Each row comes from the steps of one walk. Every step used is in the known rows, and no mark comes twice. Write the walk behind each row, first mark first.
Known rows
gepo > pibu > gugu > vuref: [-16  -5   9 -10   5   0  -6   1   5  -3   7   6  -7  -1 -28  -9 -29  15
  -7   3  13 -18  -6   2]
gugu > pibu: [ 28  -7  -1   7   6 -11  11  -8   6  -4 -23   6   1 -19 -11   3  17  25
 -10   2  -4   1   0  -2]
gepo > pibu > gugu: [-14 -16   7 -12   2   2   0  -4  -3  -3 -14   7   1 -12 -26 -13 -33  23
 -10   5 -12  -9  -6  15]
gepo > pibu > gugu > vuref > noro > gemabed: [-27   9  11 -12  -7 -10 -15  12  -1  -7  17  -1  -3  13   4  -5 -27  -2
   1  17  12  -7   0  27]
futik > gepo > pibu > gugu > vuref > noro > nipete: [-22  -5  16 -24   9 -22  -2  -7  -1 -11   5  -1  13  13  -1 -25 -29 -18
  23   6  22  -5  -2   1]
fikoz > biri > gugu > vuref > noro: [13 11 27 12 -1 11  2 -6 21 13  3 -6 -3 16  9  6  3  1 -6  1  1 15  9  3]
gepo > pibu > gugu > vuref > noro: [-19   5  11 -13   2   2  -7   4   0  -3   9   0   0  18 -19  -8 -39   5
  -2  11  11  -9   3  18]
nipete > gugu > vuref > gepo: [ 21  -4   0  12  12   5  23  -7 -20  -1  -2  11   4  -4  -7   4   2 -27
 -10  -6   6   0   3 -16]
fikoz > pibu > gugu > vuref: [-11  -1 -26  -6   1  -4  -8   3  -3  -1   1  -4 -19   0 -24   9  14  19
   4  -8  -6 -23  -1  -5]
gugu > vuref > noro > biri: [ 10   6   0  11  -7  30   7   5   1  11   6  -4   7  15  11   1 -10 -21
  -4   4   4   5   3  13]
biri > fikoz > pibu > gugu > vuref: [ -9  -1 -33  -4   5   7 -14  -1  21  -1   1  -3 -19  -2 -15  16  19  27
   5 -14   1 -23  -1 -24]
noro > biri > fikoz > pibu > gugu > vuref > gepo: [-17   1 -28   0  11  35   1  10  12   2  -1  -7 -19   6  -1  15  16 -11
  12 -17   0 -14   2 -26]
pibu > gugu: [ -9 -14   6  -4  -1  -3   2  -4  -9   6 -13   0   2 -15 -19  -3   2  13
 -13   1 -23 -11  -2  11]
fikoz > biri > gugu: [ 17 -10  23  14   0  11   7 -13  18  12 -21   1  -2 -14   3   2   9  20
 -14  -5 -22  14   1   0]
gepo > pibu > gugu > vuref > noro > nipete: [-23   6  13 -21  -5 -13 -18  13  -2  -7  15  -1   8  19  -7 -19 -38  -9
   1   5  25  -9   1   5]
pibu > gugu > vuref > gepo: [-14  -3  10  -5  14  -2  16   3  -7   4   3   1  -8   3 -20   1  -1 -24
  -7   1   0 -14   5  -7]
fikoz > biri > noro > nipete > gugu: [ 17  -1  24  13 -10   0   1  -7 -26   4 -11   6   9 -18  19  -5  11   9
 -18 -12  -6  20   0 -37]
biri > gugu > vuref > gepo: [ 16  -1  -5   5  19   9  22  -6  23   0 -10   4  -5   0   2   0   6 -20
  -5   1  10  12   3 -13]
gemabed > gugu > vuref > gepo: [  4   1   2   4  13   7  13  -2 -12   4   7   6  -4  -3 -11   2  -1 -25
   5  -1  -6  -4   5 -11]
nipete > gugu > vuref > noro: [ 19   5  -2  12  -4   5   4  -7 -17   2   7   6  12   9   1   5  -1  -8
  -8   2   7   4   4   4]
futik > gepo: [ 21 -25   0   2  14  -5  33 -31   2  -1 -31   5  10 -24  -5  -7   2  -3
   7   4 -23   6  -5   3]
vuref > noro > pibu: [ 14  -6  -4  -3  -6 -20  15   2  -3  -6  -9   0  10   0   2  -1 -14  -3
  -1   7 -18  15   0  27]
fikoz > biri > noro > gemabed > gugu: [ -3   7  24  12 -11   4  -6  -2 -18   9   0  -1 -11 -24  25   7  19  16
  -2   3 -31  18   0 -11]

Write each row's walk
[-16  -5   6 -13  -9 -27   1   9 -12  -4  -1  -7   7   4  -8  -2  -5   3
   1   6 -21   3  -1  30]  vuref > noro > pibu > gugu
[ 26  -1  26  15   5  -4   1 -10  22   5 -23  -1  -7 -16   3   7  33  37
  -9  -6  -6  13   2  -9]  fikoz > biri > gugu > pibu
[ 11  -5   3  -3  19   9  27  -4   7  -8  -7  13  -6   2 -18  -8 -45 -19
  -7   6  14   1   1  -5]  gugu > vuref > gepo > pibu
[-13 -11 -34   2  -4  34 -12   3  10   5 -16  -6  -9 -11   1  11  19  26
   5 -17 -24 -11  -5  -9]  noro > biri > fikoz > pibu > gugu
[ 17 -26   2  -5  18   0  31 -30   8 -11 -33  12   8 -21 -12 -18 -33   8
   9   7 -12   8  -8   7]  futik > gepo > pibu
[ 11   8  -9  -2  -2 -18   1   5  25  -6   7  -4   2  13  11   1   6  -1
   5   4  12  20  -2  11]  biri > gugu > vuref > noro > pibu
[-19   7  10 -13  -8 -18 -14  12  -7   2  17  -7  11  17   0  -9  -3 -19
  -1   2  14 -10   5   1]  pibu > gugu > vuref > noro > nipete
[-16   8  -1  -9  -2 -24  -1  10  -1  -6  13  -5 -14  -3  -8   0  12  13
  -5   2  12   3  -9 -20]  biri > noro > pibu > gugu > vuref
[ 12   6   1  -4  -5 -11  -1   5   2   0   9  -1  14  13   9  -8 -12 -24
  -4   2  17   2   7  -2]  gugu > vuref > noro > nipete
[ 18  -4  -2   8  -6 -12  -7  -3 -15  -1   8   8  15  -9   5  -7   9 -11
 -11 -14  22  -6  -4 -24]  noro > nipete > gugu > vuref
[ -3   4  -2   7  -8  -8 -15   3  -7   4  18   2  -4 -14  12   5  17  -3
   5   2  -2  -8  -4   1]  noro > gemabed > gugu > vuref
[ 29  -6  -1   8  -3 -26  -7  -3 -18  -9 -15  10  18 -22   5  -6  32  15
  -8 -13  12   2  -4 -20]  noro > nipete > gugu > pibu
[ 11   8  -5  -3  -2  -6  -8   4  24   0   4  -2  13  14  22 -11   4 -14
   0   1  23  16   3  -5]  biri > gugu > vuref > noro > nipete
[-20  10 -24  -2  -9  24 -12  15 -11   6   7 -13 -10  22  -2   8   7  -2
  13  -5  -6 -10   4  12]  fikoz > pibu > gugu > vuref > noro > biri
[ 15  -3  -1   6   4  -9  -5  -5  -9  -1 -11   5   0 -22 -11   3  27  28
   4  -2 -13  -1   0  -3]  gemabed > gugu > pibu
[ 16 -12 -43  12  -1  41   3  -5  19   3 -25   0  -7 -15  10  13  10  21
   3 -16 -20   2  -4 -12]  noro > biri > fikoz > pibu
[-20  11  35  -4   7 -19  16  12 -11   0  13  -7 -24   6  -7   6   5 -13
  -4  -3   2   7   3 -29]  fikoz > biri > noro > pibu > gugu > vuref > gepo
[ -4   3  -2   2 -13  -4  -9   2 -18   3   3  -1  10  -9  22   2   5  -6
   9  12 -30  12   4  31]  vuref > noro > gemabed > gugu
[ 16   5  -3   6  -8 -21   2   2 -18  -7  14   4  11   9   3   5   2  -8
   0  -3   9   7  -2   9]  nipete > gugu > vuref > noro > pibu
[-26   0  15 -17   6 -19   0  -8   0 -12   7  -2   2   6   9 -11 -19 -12
  24  18   9  -4  -3  22]  futik > gepo > pibu > gugu > vuref > noro > gemabed
[ -2  12 -38   9  -5  44 -19   6   8   6  11  -7  -7  14  17  17  12   6
  25 -13  -6   0   3 -11]  gemabed > gugu > vuref > noro > biri > fikoz > pibu
[ 12   9  -2  12 -11  -7  -5   1 -18  -2  13   4  10   3  24   8  11 -15
  -4   6   7   5   2  13]  nipete > gugu > vuref > noro > gemabed
[ 8 12 -7  4 -6 -3 -6  3 24  0  7 -4  3  7 33  4 14 -8  0 13 10 18  2 16]  biri > gugu > vuref > noro > gemabed
[-26   6  12  -6  -5  28 -11  13  -3   4  14  -4   3  22  -5 -10 -36  -5
   1   7  13  -6  -1  21]  gepo > pibu > gugu > vuref > noro > biri
[-22  10   9  -6 -10 -15 -13  11  -6   2  19  -8   0  10  11   4   7 -13
  -1  13   1  -8   3  22]  pibu > gugu > vuref > noro > gemabed
[-16   0 -32   4  -2  32 -18   7  18   6   4  -8 -17   1  -1  15  23  17
   8 -19   3 -20  -4 -22]  noro > biri > fikoz > pibu > gugu > vuref
